Every row comes from one small tree of marks. The marks that hang from a mark follow it in brackets, in alphabetical order. Every link used is in the known rows. Which tree was each row made from?
Known rows:
suvele{pided}: [ -5 -10  -2  -1  -9   2  -1   1   1  -1  -5   7  -9   6  -1  -1   0  -3
   4   8   3  -1  -1   3  -2  -4  -4  -2 -12   1   5   4  -2  -3   3 -14
  -1  -8  -4   1  -4   1   1  -1   6  -4  -4]
kitid{mubide{rimin{pided}} zabasar{gepo{falig}}}: [ 15  -1  16 -23   3  -8  -4   9   3  -4   2  22 -20 -10  -8 -18  10  -9
   4   9  14   4  20  18  -2   6 -13  13   9   1  -5  -5  10   2   3   6
   2 -17 -19  -8  -8   8  12  -8   6  26   3]
pided{rimin{mubide{kitid{zabasar{gepo}} segonal}} suvele}: [ 25  -6  10 -16 -24  -8 -15  21   8   6   3   9  -6 -12 -18 -18  13   1
   8   6  -6  -9  25  24 -16   4  -4  -4   1  -2  -1  -1   3  13   3   6
  -3  -7 -19   1 -11  -3  -3 -16  15  12   0]
mubide{rimin}: [  7   8   1  -2   8  -6   0  -1  -2  -7   0   4 -12  -4  -8   3   2   0
  -1  -1   4  -6   1   6  -2   7  -1  -3  -3   0  -1   4  -4  -1   4  -5
   1  -6  -1   2  -3  -2   0  10   9  -5  -2]
pided{rimin{mubide{kitid segonal}} suvele}: [ 19  -2   6   0 -23  -6 -18  18   8   7   2   5  -5  -9 -23 -10  14   6
   4   1 -13 -10  18  18 -16   7  -2 -12  -5  -2  -3   4  -2   8   8   0
  -4  -2 -16   3  -6  -8  -5 -10  11   0  -5]
rimin{pided}: [ 0 -7 -2 -1 -8  3 -4  5  0  4  1  1 -7  1 -2 -4  6  1 -5  5  3 -1  0  5
  1  2 -4 -4 -4  6  0  4 10 -1  3  2  0  1 -2 -1  0  8  6  2  1 10 -1]
kitid{mubide zabasar{gepo}}: [ 10  -2   6 -21   1  -4   0   1   1  -1   1  17  -1 -10   5 -15   1 -10
   8   4   8   7  14   8  -2  -3  -6  20  17   1   7 -10   9   5  -4   9
   0 -14 -11 -12  -8   7   1 -11   1  15   6]
falig{ruvob{tuvoba}}: [  3   5  -6   6   8   3  -1  -3  -6   3   0   1  15   1  21  -2  -1   5
   0  -9   0   6 -10   5   8   4  -1  -8   7  -2  -1   4  -4  -5  15  16
   5  -8  -5  -4   6   5   2   8 -12   5   4]
segonal{mubide{kitid rimin{pided{suvele}}}}: [ 18  -5   9  -3  -9  -2  -9  10   7   9  10  15 -29  -1 -18   3  10   7
  -2   6  -9  -7   5  22 -13   2   0 -13   1   9  -9   1   0   1  21   0
  -2 -13 -18   4  -2   8   6   3  10   5   3]
zabasar{gepo{falig} kitid{mubide}}: [ 16  -5  21 -18   7  -7  -6   9   5   4   2  14 -15   9   6  -4  11 -12
  10  -3   3  18  22  17 -15  -3  -5  19  13   3  -2 -18  13   2   0  10
   5 -12 -11   9   0   5   8 -23  -4  18  -4]
segonal{mubide{kitid{zabasar{gepo}} rimin{pided}}}: [ 22  -4  10 -19   2  -6  -3  17  -1   4  12  13 -31  -2 -10  -4   6   3
   2   6   5  -8  12  26  -6  -4  -3  -5   9  11  -5  -3   2   8  12   7
   1 -20 -21   2  -6  19   4  -2  14  16  14]
ruvob{falig tuvoba}: [ -6   2   1   1  13  -3   3   5   0   4   2  -5  16   5  10  -5   2   4
  -4 -13 -18  12  -1 -13  11   3  -1  -4   9  -7  -6   1  -3  -9  -5   8
   8  -3 -11   8   2   0  -1   7   2  21   4]
rimin{mubide{kitid{zabasar}} pided}: [ 12 -11  13 -14 -12  -1 -14  23  -2   6   3   7 -15   1  -6 -11  11   0
  -6  14   4  -7  12  14   2  -2  -7 -11   1   8  -4   6   6   5   0   8
  -1  -5 -13   0  -5  18  -2 -13  10  24   6]
tuvoba{ruvob}: [  1   4   1   6   5   3  -3  -1  -4   3  -5  -9  -4   2 -13   4   3   1
  -4  -6  -3   0  -8   1   7   3   1   0   4   1   0  -4  -2 -11   1  -4
   6  -8   1   0   5   3  -5  -2   3  -3  -3]
suvele{pided{rimin{mubide{kitid{zabasar{gepo}} segonal}}}}: [ 18 -10   4 -18 -20  -6 -12  25   1   0  -1   9 -15  -5 -11 -16   7   0
  10   9   6 -11  18  22  -8  -5  -8  -6  -8   3   5   5  -1  13   0  -8
  -2 -16 -22   2 -15   6  -6 -12  18   6   2]
segonal{mubide{kitid{zabasar{gepo{falig}}} rimin{pided{suvele}}}}: [ 23  -9  21 -18  -7  -6  -8  18  10   8  12  18 -33  -2 -16  -6  14   3
   4  10   0  -5  18  28 -14   0  -4  -3   8   5 -15  -4   0   3  17   7
  -1 -19 -25   6  -5  10  11 -13  15  23   8]
kitid{zabasar}: [  0   3   5 -10  -1  -3   1   1   1  -5   1   3   1  -6  -1 -12  -2  -4
   3   7   4  -1   4   2   3   2  -2   6   3  -3  -3   0  -3   0  -7   4
  -2   0   0  -7  -4   0  -2  -7   6   8   4]
segonal{mubide{kitid{zabasar} rimin{pided{suvele}}}}: [ 17  -2  12 -11  -9  -5  -7  11   6   6  11  17 -28  -6 -18  -7   9   4
   1  10  -5  -8   9  24 -11   4  -2  -8   4   6 -11   0  -2   2  15   4
  -4 -14 -18  -2  -6   9   4  -3  16  11   7]
kitid{mubide{segonal} zabasar{gepo{falig}}}: [ 15   6  17 -20  -2  -6  -2   9   2  -3   3  18  -8  -7   1 -23   6 -10
  10   0   1   2  20  11  -5  -4 -12  20  10  -3  -3  -7   8  15   1   5
  -3 -12 -18 -10  -6   6   8 -22   0  22   4]
mubide{kitid segonal}: [ 14   8   8   0  -2  -2  -3  11  -3   0   5  -1 -17   7  -6  -7   7   0
   5  -2 -10  -7   6   6 -12  -4  -1 -11  -8   4  -6   6  -1  16   9  -3
  -5   3  -4   2  -1  11   0  -8   6   4   8]
gepo{falig zabasar}: [  5   2  23  -2   6  -5   1   6   9   0  -2   1  -5   7  -8 -12   8  -2
   3  -4  10  -6  10  -1   0   2  -4  -2  -2 -13 -12  -3  -7   0   0   6
  -1   2  -8   9  -1  -1  10 -18   0  12   1]
kitid{mubide{segonal}}: [ 10  12   2  -1  -3  -1  -4   0  -2  -2   1  13  -4  -7   1 -11   2  -4
   3  -6  -7   0   4   3  -6  -2  -6   8   2   2   3   0   6  12   6  -2
  -5  -6 -11 -12  -1   4   4  -3  -6   1  -2]
mubide{kitid{zabasar{gepo}} rimin{pided{suvele}} segonal}: [ 28   2  15 -20 -14  -6  -7  15   2  -1   8  11 -36  -3 -17 -20  15  -3
   7  10  -3 -11  21  23 -19   8  -4  -6  -8   7  -6   6  10  13  16   0
  -5  -5 -11   0 -12  12   8  -9  21  24  10]
suvele{pided{rimin{mubide{kitid{zabasar} segonal}}}}: [ 12  -6   5 -10 -19  -7 -12  22   0  -2  -2   7 -13  -4 -17 -17   7   1
   7  10   2 -11  12  18  -7  -3  -8 -10 -13   0   1  10  -7   9   0 -10
  -5 -11 -19  -1 -13   3  -8 -10  18  -1  -1]
falig{ruvob}: [ 5  1 -1  5  6  4  0 -5 -4  2 -1  4  4  1  7  0  0  1  1  0  4 -1 -5 11
  2  0 -2 -5  1 -2  1  1 -4 -3 12 12  2 -9 -3 -4  5  5  5  1 -5  0 -1]

Write each row's tree:
[  9   3   9 -12 -10  -5  -6  -2   6  -2   1  25 -14 -16 -15 -20   8  -8
   2  12   2   0  11  15  -7  12  -8   8   4  -1  -2   0   7  -5   5   2
  -4 -10 -13 -18  -8  -1   6   0   8  15  -2] -> kitid{mubide{rimin{pided{suvele}}} zabasar}
[ 11  -7   1  -3 -18  -5 -13  22   0   1  -2   7 -13  -1 -16  -9   8   4
   5   6  -1 -11   9  16  -9  -5  -7 -14 -15   2   2   9  -5   9   4 -14
  -2 -11 -19   4  -9   2  -6  -5  13  -7  -4] -> suvele{pided{rimin{mubide{kitid segonal}}}}
[ 11  -2   2  -1 -11  -1  -7   3   5   7   7  16 -18  -9 -12   4   4   6
  -4   2  -4  -7   2  18  -6   3  -3  -4   3   6  -4  -2   3  -2  18  -2
  -1 -14 -18  -1   0   1  10   8   7   4  -4] -> segonal{mubide{rimin{pided{suvele}}}}
[  8  -1  10 -14   7  -2   1   7  -1   0   3   5   6   1  16 -13   3  -2
   6  -1   9   8   8  10   7   2  -6   6  12  -6  -7  -4  -1  -2   6  20
   5 -13 -11  -1  -2   6   4 -12  -4  27   9] -> kitid{zabasar{gepo{falig{ruvob{tuvoba}}}}}
[ 12  -8  11  -7   8   1   0   6   1   6   1   6  -3   7   9   1   6  -2
   5   0  10   3   9  15   0  -4  -5   4   6  -3  -4  -5   2   0  12  14
   6 -13  -9   6   3   6  12 -12  -6  15   0] -> zabasar{gepo{falig{ruvob}}}
[ 14   1   1   0 -25  -4 -17  12   8   5  -1   7   7 -16 -18  -9   8   5
   1  -2  -9 -10  14  14  -9   8  -4  -4  -3  -5   1   3   1   5   5  -2
  -3  -3 -16  -1  -4 -15  -2  -4   6  -1 -13] -> pided{rimin{mubide{segonal}} suvele}
[ 17  10   5  -2 -13  -3  -9   0   2   0   1  22 -20 -12 -14 -13  10  -4
   1   1  -7  -4   9  14 -13  10  -9   2  -4   4   1   4  12   6  16  -7
  -6  -7 -16 -12  -4   0  12   5   3   6  -7] -> kitid{mubide{rimin{pided{suvele}} segonal}}
[ 28  13  13 -20   4 -11   0  14  -5  -8   7   5 -31  -1  -9 -15   7  -4
   9   1   1 -12  17  16 -13   2  -2  -4  -4   5  -4   5   0  18   8  -2
  -2  -8  -8   2 -10  13   1  -8  21  14  15] -> mubide{kitid{zabasar{gepo}} rimin segonal}
[ 15  10   3   0 -17  -2  -8   3   1  -2   2  10 -22  -6 -15 -10  10   2
   0   2  -6 -12   7  13 -12  11  -5  -6 -14   4  -3   9   9   5  18 -10
  -5  -1  -8  -3  -3  -2  12   7  11   9  -6] -> mubide{rimin{pided{suvele}} segonal}
[  7  -7   0  -1 -21  -4 -15   8  11   7  -2   7  10 -15 -18  -4   9   5
   0   5  -5  -5  12  13  -7   8  -1  -3   1  -5   1  -1  -1  -6   0   3
   0  -5 -13   2  -4 -17  -5  -2   5  -3 -12] -> pided{rimin{mubide} suvele}
[ 19   5  16 -18  14  -8  -1   1   0  -5   1  25 -12  -9  -2 -14   7 -11
   8   5  15   3  16  23  -2   5 -11  15  13  -6  -2  -6   0  -1   8  15
   3 -26 -19 -11  -5   5  10 -10   3  18   2] -> kitid{mubide{rimin} zabasar{gepo{falig{ruvob}}}}
[ 16  13   9 -12 -14  -5  -7   0   3  -4   2  24 -17 -17 -15 -26   9  -7
   3   6  -4  -5  13  16 -11  12 -11   7  -2   0  -2   3   8   7   9  -2
  -8  -9 -15 -19  -8   1   9  -3   9  16  -2] -> kitid{mubide{rimin{pided{suvele}} segonal} zabasar}
[ 17  -5  10 -18   2  -5  -4   4   0   3   2  14 -11   3  10  -4   6 -10
   8  -5   2  17  16  16 -15  -3  -2  18  14   9   8 -18  17   5   1   9
   5 -11  -8   4  -3   8   4 -13  -3  11  -1] -> zabasar{gepo kitid{mubide}}
[ 24 -11  15 -19 -30   1 -19  25   3  11   5  13 -21  -1  -5 -17  15  -1
   1  12  -5 -10  23  22 -10  -1  -8  -6   0   9  -1   3  16  15  10   5
  -4  -6 -19   2  -8  14   6 -21  13  33   4] -> rimin{mubide{kitid{zabasar{gepo}} segonal} pided{suvele}}
[ 19  -5  15 -11 -30   0 -19  22   4   9   4  12 -19  -2 -10 -19  14   0
  -2  13  -9 -12  16  19  -9   3  -8  -9  -5   6  -6   7  10  11   9   3
  -7   0 -16  -3  -7  10   4 -18  13  26   1] -> rimin{mubide{kitid{zabasar} segonal} pided{suvele}}
[ 17   7  18 -11   6 -10  -5   4   5  -2   0  15 -22   2  -9 -17  12  -8
   2  -5  11   1  14  17 -11   8  -6   3   1   2  -1  -7   9   1   3   8
   2  -4 -11   2  -5   8   9  -8   4  12  -2] -> gepo{zabasar{kitid{mubide{rimin{pided}}}}}
[ 18  -1  13 -13 -19  -1 -15  27  -5   4   5   7 -20   1  -5 -17  11   1
  -4   8   0 -13  14  16  -1  -3 -10 -11  -5   9  -4   9   8  17   4   3
  -4  -2 -16  -3  -6  20   1 -15  11  26   6] -> rimin{mubide{kitid{zabasar} segonal} pided}
[ 17 -10  14 -20  -4  -4 -10  20  -2   5   4   7 -11   1   1  -5   6  -3
   1   8   6  -4  18  14   0  -6  -3  -1  10   5   2  -2   2   9  -3   8
   2 -11 -12   6  -8  14  -5 -16  12  20   9] -> rimin{mubide{kitid{zabasar{gepo}}}}
[ 28   4  21 -20   2 -10  -9  15  -1  -1   4  18 -33   6  -3 -11  16 -10
   7  -5   4   8  25  26 -19   2 -11  13   2   8  -4  -9  19  12  12   3
   2 -14 -17   6  -3  11  16 -15   3  24  -5] -> zabasar{gepo{falig} kitid{mubide{rimin{pided} segonal}}}
[ 26   4  20 -15   8  -4  -6   8  -1   4   2  18 -15   8  12 -10  12 -10
  11  -9   1  13  19  28 -16  -4 -10  15   8   3  -2 -14  12  11  15  16
   3 -17 -16   4   3  11  15 -23  -9  20  -5] -> zabasar{gepo{falig{ruvob}} kitid{mubide{segonal}}}
[ 23  -2  15 -17  -9 -11 -12  31   3   1   4   3 -10  -5 -16 -16  14   1
   6   2   2  -9  26  23  -7  -1  -7  -4   2  -3  -8   1  -2  16  -1   7
   0  -9 -23   6  -8   3  -4 -20  11  16   4] -> pided{rimin{mubide{kitid{zabasar{gepo{falig}}} segonal}}}
[ 19   3  11  -5  -8  -1 -12  19  -6   4   3   3 -15   3  -2  -2   7   3
  -2  -1  -7 -11  10   9  -4  -6  -4 -11  -3   6  -1   6   0  16   6  -2
  -2  -3 -13   6  -2  11  -3 -11   7   8   2] -> rimin{mubide{kitid segonal}}
[ 15  -7   9  -2  -8  -4  -8   8   6   3   4   8 -30   2 -22  -3  16   1
   0  12  -4  -6   9  15 -16  12   0 -17  -8   5  -9   7   3  -3  15  -2
  -2  -3  -5   5  -5   6   5   2  14   9   3] -> mubide{kitid rimin{pided{suvele}}}
[ 15  11  10  -8   0  -5  -6   2  -2  -1   2  12 -11   2   3 -10   5  -8
   6  -9  -8   9  10  12 -16   0  -5  11   2   6   1  -8  11  10   4   1
  -2  -4  -7  -3   0   4   3 -13  -2   5  -6] -> zabasar{kitid{mubide{segonal}}}
[ 15   0   6  -4   3  -4  -6  14  -1   5  10  10 -30   1 -13   5   7   8
  -3   2  -2  -7   3  20  -8  -2  -1 -14   3  11  -7   2  -2   5  17   1
   0 -15 -18   4  -1  16   4   6   9   3   7] -> segonal{mubide{kitid rimin{pided}}}
[ 25  -7  19 -15 -23  -9 -18  26  12   7   4  10  -8  -8 -23 -19  17   2
   9   7  -6  -8  28  24 -16   5  -6  -3   1  -6 -10  -2  -1  10   4   6
  -4  -8 -22   6  -9  -6  -1 -25  13  17  -2] -> pided{rimin{mubide{kitid{zabasar{gepo{falig}}} segonal}} suvele}
